Known rows, with every step that occurs
M, K, E, P, J: [-3.33 -0.15  3.24 -0.31 -0.78  3.43  3.33 -2.75  3.54 -3.88  2.12  0.71
 -0.17  0.57  2.17 -1.81 -0.34  0.27 -3.62 -0.01 -1.88 -0.91 -2.13]
K, C, N, G: [-0.39  9.11  0.23 -4.20  2.71 -0.75 -4.42  3.92 -1.99 -0.24 -1.11  0.71
  0.49  2.15  4.62 -0.47  0.80 -0.50  2.53 -2.52  0.53 -0.14  0.45]
P, E: [-2.79 -2.40  3.65 -0.70  0.40  0.63 -2.06 -2.67 -0.51 -1.48  1.34  0.22
 -1.04 -0.42  1.13 -0.99  1.31  3.75  2.67  2.99  0.94 -1.17 -0.91]
F, M: [-0.41 -0.03  3.35 -0.33  4.27 -0.30 -2.32 -1.94  0.32 -0.88  0.16  0.56
 -0.59 -1.35 -1.97  1.80  1.58  0.26  0.92  0.69  4.40 -0.45 -0.39]
F, M, K, E, P: [-0.08  1.45  2.78 -0.39  3.19  2.31  3.22 -3.81  4.29 -1.64  0.13  0.09
 -0.26 -1.89  0.31  0.12  0.55 -0.52 -4.25 -1.28  3.72 -2.16 -1.54]
P, J, F, M, K, C: [ 0.70  0.62  2.58  1.34  1.87  0.59  4.92 -0.72  3.16  0.50  3.29  0.00
  0.15  0.02 -0.93 -1.35 -1.81 -3.18 -0.20 -0.70 -0.16 -0.97 -2.37]
C, K, M, F: [-1.55  3.68  1.47 -2.50  0.64  0.61 -2.34 -1.44 -1.03  3.79 -0.90 -0.27
 -1.92 -2.67  4.61  2.33 -0.08  0.42  3.77  0.87 -3.96  3.12 -0.10]
N, C, K, M, F, J, P: [-0.88 -0.94  4.57 -0.37 -1.62 -0.49  0.34 -1.64 -1.97  4.19  0.33 -2.69
 -2.08 -1.36  4.04  3.04 -0.40  0.85 -1.91  0.28 -2.23  3.06 -0.03]
E, P, J, F, M, K: [-1.69 -2.73  3.53  1.03  0.93  0.84  6.74 -2.53  2.64 -1.51  2.91  0.86
 -0.47  1.10  0.01 -1.44 -3.60 -0.93 -3.34  0.35  1.25  0.61 -3.24]
M, K: [-3.24  0.15  1.96 -3.60  1.48  1.08  1.14 -2.36  0.52 -2.63  1.99 -0.35
 -2.30  0.32  0.88  1.69  1.38  2.02  0.55  0.40  0.45  1.47 -1.91]
E, P, J, F, M, K, C: [-0.39  0.43  2.86  1.39  0.43  0.95  6.88 -1.72  4.04 -0.43  2.35  1.09
  0.78  1.02  0.79 -2.01 -2.99 -1.57 -3.63 -1.32 -0.04 -0.91 -2.43]
N, G: [-2.53  1.51  2.21 -1.82  3.44 -0.49 -2.84  1.16 -2.61 -2.08  0.71  0.37
 -1.75  1.63  2.02  0.77  1.46  1.24  1.67  0.77  2.79  3.26 -1.51]
G, N: [-1.37  0.45  3.27 -1.22  3.24 -0.07 -6.42 -2.18 -3.89 -2.67  0.26  0.55
 -3.82  0.41  1.33  2.00  2.97  2.22  3.17  0.95  1.22  2.80 -0.59]
K, E, P: [-2.97  0.08  3.42  0.98  1.27  2.90 -0.99 -1.06  0.89 -3.56 -0.20  2.33
  0.12  0.35  1.80 -0.47  0.26  0.62 -1.56  0.80 -0.36 -2.17  0.69]
J, P, E: [-2.41 -5.84  3.57  0.82 -1.54  0.66  1.51 -0.76  1.80 -0.32  2.39  1.40
 -1.16  0.25  1.58  0.96 -0.61  4.67  0.12  1.46 -1.49 -2.91 -1.55]
G, N, C, K, M, F: [ 0.23  4.73  3.03 -2.94  1.03 -1.52 -7.61 -3.19 -6.10  1.51 -1.08 -4.04
 -5.16 -1.49  4.80  0.99  2.67  2.10  2.52  0.66 -0.35  5.85 -0.32]
C, N, G: [-1.66  5.04  1.59 -5.23  3.68 -0.76 -5.27  2.66 -3.73 -2.08 -0.59  0.28
 -1.26  2.29  3.77  0.05  0.35 -0.08  3.09 -0.87  2.56  2.13 -0.74]
M, F, J: [-3.63 -2.94  6.01 -0.55  3.17  1.69  0.40 -3.24  1.51  0.60  0.18  1.56
  0.27 -3.18 -1.15  5.41  2.41 -4.19 -1.83  1.46  0.96  2.77 -2.39]
G, N, C, K, E, P: [-0.01  2.97  2.92 -1.18  0.21  0.07 -6.42 -1.71 -5.34 -2.40 -0.62 -2.78
 -3.16  0.83  4.47 -1.18  1.66  4.68 -0.92  1.74 -0.22  2.16  1.26]
E, P: [-3.93 -1.23  3.20 -0.72  0.80  0.99 -0.54 -1.95 -0.44 -3.46  0.25  2.13
 -0.67  1.68  1.69  0.99 -0.11  2.98 -0.93  1.15  0.57  0.36 -0.15]
K, C, N: [-0.82  7.14  0.81 -3.77  1.59 -0.03 -4.08  2.48 -0.98 -0.95 -1.11  1.33
  0.83  1.43  3.01  0.12  0.87  0.32  3.27 -1.40 -1.38 -2.48  1.60]
F, J, P, E: [-2.39 -8.29  6.44  2.69 -0.97  1.76  3.63 -2.25  2.25  1.14  2.57  1.87
 -0.02 -0.26  0.87  3.01 -0.13  1.62 -2.16  0.95 -0.64 -1.53 -1.41]

Rows
[-2.88 -3.49  4.44  1.96  0.99  0.44  0.74  0.19 -1.40 -1.84  3.81  1.19
 -0.61  1.99 -0.86 -1.13 -2.24 -1.53  2.94  2.93 -2.16  1.32 -1.51]
P, J, F
[-0.70 -2.46  4.39  0.49 -1.91  1.55  3.39 -2.61  2.22  7.42  0.19  0.14
 -0.99 -3.58  5.08  3.09 -1.52  0.20  0.30  0.05 -4.62  1.52 -1.19]
C, K, M, F, J, P, E
[ 2.09  4.71  1.02 -2.80  4.12 -0.08  3.80  0.78  1.65  1.82  0.78 -0.07
 -0.64 -0.54  0.47  0.23 -1.97 -3.56  1.01 -2.35  1.69 -2.31 -1.12]
J, F, M, K, C, N
[ 0.57 -0.21  5.10 -0.28 -0.26 -0.78 -3.03 -3.15 -3.88  4.06 -0.34 -2.94
 -4.43 -1.63  4.63  3.60  1.47  0.69 -1.31 -0.62 -1.37  5.20 -0.72]
G, N, C, K, M, F, J, P
[-0.69 -1.76  4.63  4.42  1.88  2.30  2.65 -1.14  2.56 -1.40  1.37  2.07
  1.34 -0.10 -0.44 -2.49 -2.79 -3.13 -2.42  0.83  0.45 -2.66 -0.81]
K, E, P, J, F, M
[ 1.10  0.49  3.75  1.75 -0.34  0.23  0.45 -0.15 -1.68 -0.36  1.66 -2.77
  0.13  0.53  1.49 -3.79 -2.56  0.86 -2.61  2.75 -0.15 -0.55  0.73]
N, C, K, E, P, J, F, M
[ 0.01 -1.70  3.96  2.14  2.58  2.01  4.27 -1.35  2.89 -0.67  3.59 -0.18
 -0.30 -0.78 -1.48 -2.02 -1.73 -4.23 -0.56  0.81  0.32 -1.13 -2.77]
P, J, F, M, K, E
[ 0.77  4.22  2.56 -2.03  0.17 -1.65 -8.22 -2.09 -8.07  0.36 -0.40 -4.09
 -5.66  0.99  5.12 -0.36  1.87  4.75  3.68  0.63 -0.06  5.13  1.43]
G, N, C, K, M
[ 0.23  2.37  5.05 -1.34  1.06 -0.77 -5.65 -4.07 -5.55  2.94 -0.96 -3.79
 -4.18 -2.10  4.38  2.56  3.06  0.13  0.40  0.42  0.29  6.92 -0.37]
G, N, C, K, M, F, J
[-2.89  2.10  3.41 -1.26  2.23  0.70 -2.92 -2.92 -0.20  2.19 -1.08  0.60
 -2.65 -2.58  2.32  2.26  1.11 -2.57  2.89 -0.62 -0.35  2.34 -1.61]
K, M, F
[-0.67  8.75 -0.52 -6.45  2.30  0.11  0.00  2.10  0.52 -0.72  0.27 -0.75
 -0.75  1.81  4.68  0.00  0.98  0.10  0.49 -3.35  0.31  0.67 -1.60]
M, K, C, N, G
[ 0.14 -1.32  2.32 -0.55  4.50  0.31  4.66 -1.83  1.07  0.49  2.22 -0.34
 -1.93 -1.05 -1.72  1.37 -1.54 -2.04  0.29  0.12  3.31  0.15 -2.35]
J, F, M, K
[-1.42 -3.53  4.45  2.74  1.41  0.50  3.56 -1.83  1.17 -1.77  2.25  1.81
  0.15  1.13 -0.71 -1.61 -3.64 -1.09 -1.91  1.11  1.38  0.06 -1.58]
E, P, J, F, M
[-0.65 -3.17  4.54  2.74  2.62 -0.05  1.56 -0.76  0.27 -0.70  3.11  0.72
 -0.13  0.33 -2.28 -1.10 -1.89 -2.81  1.75  1.86  1.21  0.21 -1.74]
P, J, F, M
[-0.61 -2.70  3.90  0.93  2.27  0.47  4.40 -1.86  1.80 -0.63  4.00 -0.49
 -0.90  0.09 -1.79 -0.93 -2.19 -2.98  0.09  0.99  1.14  0.69 -3.19]
P, J, F, M, K
[-0.51  0.14  3.67  0.57  1.69  2.41  3.46 -3.86  4.66 -1.87  1.40 -0.03
  0.56 -1.24 -0.06 -1.59 -0.10 -1.26 -4.50 -0.92  2.29 -1.49 -2.44]
F, M, K, E, P, J
[ 0.21  3.04  2.02 -0.73  0.69  0.49  5.90 -0.58  3.25 -0.41  1.37  1.00
  0.95  1.61  2.30 -2.53 -3.70 -2.79 -2.58 -2.52 -0.10 -1.66 -1.94]
E, P, J, F, M, K, C, N
[-1.42  1.34  3.95 -1.07  0.54  1.30 -0.28 -2.26 -0.35  5.29 -0.95 -0.13
 -1.15 -3.06  4.10  3.68  0.45 -1.97  1.78  0.59 -3.45  4.27 -0.16]
C, K, M, F, J
[-1.91 -4.42  6.36  2.02 -0.55  1.62  2.76 -4.14  2.90  5.49  0.17  1.27
 -1.52 -3.37  3.00  3.17 -0.36 -2.68 -1.10 -1.24 -1.22  0.79 -2.90]
K, M, F, J, P, E
[ 0.66  3.33  3.01 -1.66  0.93 -0.15 -8.04 -1.11 -6.11 -2.05 -0.16 -3.63
 -3.68  0.21  3.21 -0.58  2.86  3.90  1.73  2.29 -0.24  2.39  1.60]
G, N, C, K, E
[-2.84 -1.45  3.35  0.89  0.22  3.31  6.04 -2.05  2.88 -2.63  3.18  1.10
 -0.60  0.78  1.57 -2.26 -2.45 -1.64 -3.01  0.37 -2.46 -1.00 -2.60]
M, K, E, P, J, F
